In the rows, zero is written as 128.
Known rows, with every way that one mark hangs from another:
L[R[C D M Q X]]: [101 120 109 114 171  81 178 122 119  88 135  96 105 139 145 175 155 148
 135 144  95 135]
Y[T[X[R[D M Q]]]]: [154 112 183 167 133 118 134 162 110 169  81 125 130 138 145 149 114 141
 134 183  72 116]
T[X Y]: [148 129 140 153 123 192 138 190 105 151  60 165 119  57  99 114 151 182
 150 191  54  74]
D[R[C M Q]]: [149 112 121 126 151 118 114 169  84 124 135 111 108 144 137 142 107 127
 162 117 219 125]
C[R[D M Q X]]: [125 137  96 116 156 145 161 156 153 102 128  80  88 143 115 130 132 142
 140 103  86 148]
L[R[C M Q X]]: [136  93 102 118 167  91 169 145 102  93 140 101 109 115 140 157 160 149
 152 151 129 134]
M[R[C D Q X]]: [103 142 135 121 158  95 181 137  42 100  90  87 125 152 139 134 134 146
 138  97 119 181]
X[R]: [176 138 154 147 125 154 123 166  97 168 120 130 137 104 143  85  98 150
 156 145 145 134]
D[R[C Q]]: [143 131 135 127 138 120 114 181  66 128 134 115 122 144 145 123  96 116
 161 121 206 123]
M[R]: [153 130 137 133 128 146 131 172  58 171  73 115 144 106 123  82  94 142
 157 169 133 156]
N[R[D M Q]]: [133 177 109 157 144 136 134 141 135 166 132 117 101 129 161 130 128 152
 124 166 119 183]
Y[T[X[R[D]]]]: [159 118 206 158 124 122 127 166  94 175  71 128 142 134 141 132 109 132
 134 192  54 107]
R[D M X]: [116 124 126 129 168 107 165 103 149 136 102  96  84 181 102 177 168 161
 125 105  37 136]
D[R[Q X]]: [153 130 109 164 141 111 136 188  89 124 119 104 104 152 137 123 124 134
 160 117 148 116]
X[R[C D M Q]]: [128 142 139 129 157 124 150 124 112 123 144 114 115 138 158 147 112 156
 138  99 176 161]
N[R[C D M Q X]]: [131 155 133 131 164 101 159 126  88 108 133  97  99 144 156 150 174 150
 126 116 116 192]
D[R]: [162 135 144 139 125 139  97 188  87 163 105 121 126 133 127  97  89 118
 162 160 154  98]
Q[R[C X]]: [161 144 174  53 139 105 160 183  69 112 105 107 121 113 131 115 155 139
 169 114 120 117]
T[X]: [170 132 160 163 129 156 121 163  74 181  82 134 117 132  96  98 136 152
 152 180  66  90]
L[R]: [146 127 124 127 128 134 128 169 117 163 117 127 137  94 136 103 105 134
 152 220  93 107]
Y[T[X[R]]]: [175 105 203 161 122 127 121 177  87 178  73 131 145 122 138 124 110 134
 143 196  70 107]
Q[R[C]]: [157 155 176  47 127 128 137 187  81 141 111 123 131 101 137 104 119 130
 169 142 151 115]
Y[T[X[R[M]]]]: [178  96 195 160 129 126 122 171  96 176  74 129 137 122 135 132 116 138
 144 194  78 109]

Rows:
[154 122  97 157 143 132 113 179 120 151 127 116 100 142 136 133  99 136
 161 141 192 117]	D[R[M Q]]
[134 142 132  91 139 173 122 156 151 142 113  97 110 125 105 105  96 127
 142 147  91 130]	C[R[D M]]
[150 116 202 153 131 113 135 162  84 158  84 125 140 138 150 144 112 132
 134 174  78 119]	Y[T[X[R[C D Q]]]]
[172 103 121 101 146 160 136 176 123 116 113  87 104 113  93  97 139 136
 160 126  96 131]	C[R[M X]]
[144 126 102 158 145 117 170 172  61 133  88  97 122 124 133 107 131 157
 154 127 128 174]	M[R[Q X]]
[ 90 117 114 112 187  79 190  92 119  86 143  87  79 195 128 213 178 159
 123  52 109 171]	R[C D M Q X]
[131 184 122 164 142 116 157 150 104 140 124 105 105 140 163 122 155 149
 124 141  74 182]	N[R[D Q X]]
[159 111  95 163 155 109 136 176 108 119 121 101  90 153 130 143 135 144
 161 113 163 119]	D[R[M Q X]]
[153 101 120 131 163  96 138 165  72  93 130  96  98 155 131 152 143 135
 163  90 190 127]	D[R[C M Q X]]
[136 162 142  77 149 109 169 159 140 128  91 102  95 134 126 141 153 157
 151 127  72 112]	Q[R[D M X]]
[ 84 133 117 106 171 110 155  97 136 129 152 109  94 179 137 198 126 147
 123  91 153 170]	R[C D M Q]
[ 92 149  81 152 159 130 154 112 187 167 140 115  82 174 135 184 115 161
 120 123 114 158]	R[D M Q]
[160 147 139 139 146 112 148 162  52 119 138 106 117 120 159 113 168 142
 143 126 137 190]	N[R[C Q X]]
[109 154 110 153 149 108 180 148  77 127  82  92 117 148 138 125 125 156
 136 119  92 174]	M[R[D Q X]]
[ 99 154 137 116 146 117 157 141  55 131  96 103 136 139 146 124  98 139
 138 123 150 180]	M[R[C D Q]]
[101 135 181  87 161  90 168 105  72 103 112  95 115 184 115 163 164 133
 125  78  55 144]	R[C D X]
[172  99 180 170 131 123 129 173 102 172  84 129 133 125 143 140 116 143
 143 187  89 117]	Y[T[X[R[M Q]]]]
[139 168 180 114 145 108 142 135  54 121 112 102 124 136 148 115 164 133
 128 135  78 174]	N[R[C D X]]
[179 121 158 118 154 117 133 146  56 122 119 104 115 113 135 116 179 145
 147 139 127 176]	N[R[C M X]]
[165 136 151 163 121 193 142 196  91 133  62 164 128  40 117  97 146 191
 155 182  80  76]	T[X[R] Y]
[139 115 128 127 153 104 171 161  25 107  96  93 130 126 134 117 138 148
 156 104 155 181]	M[R[C Q X]]
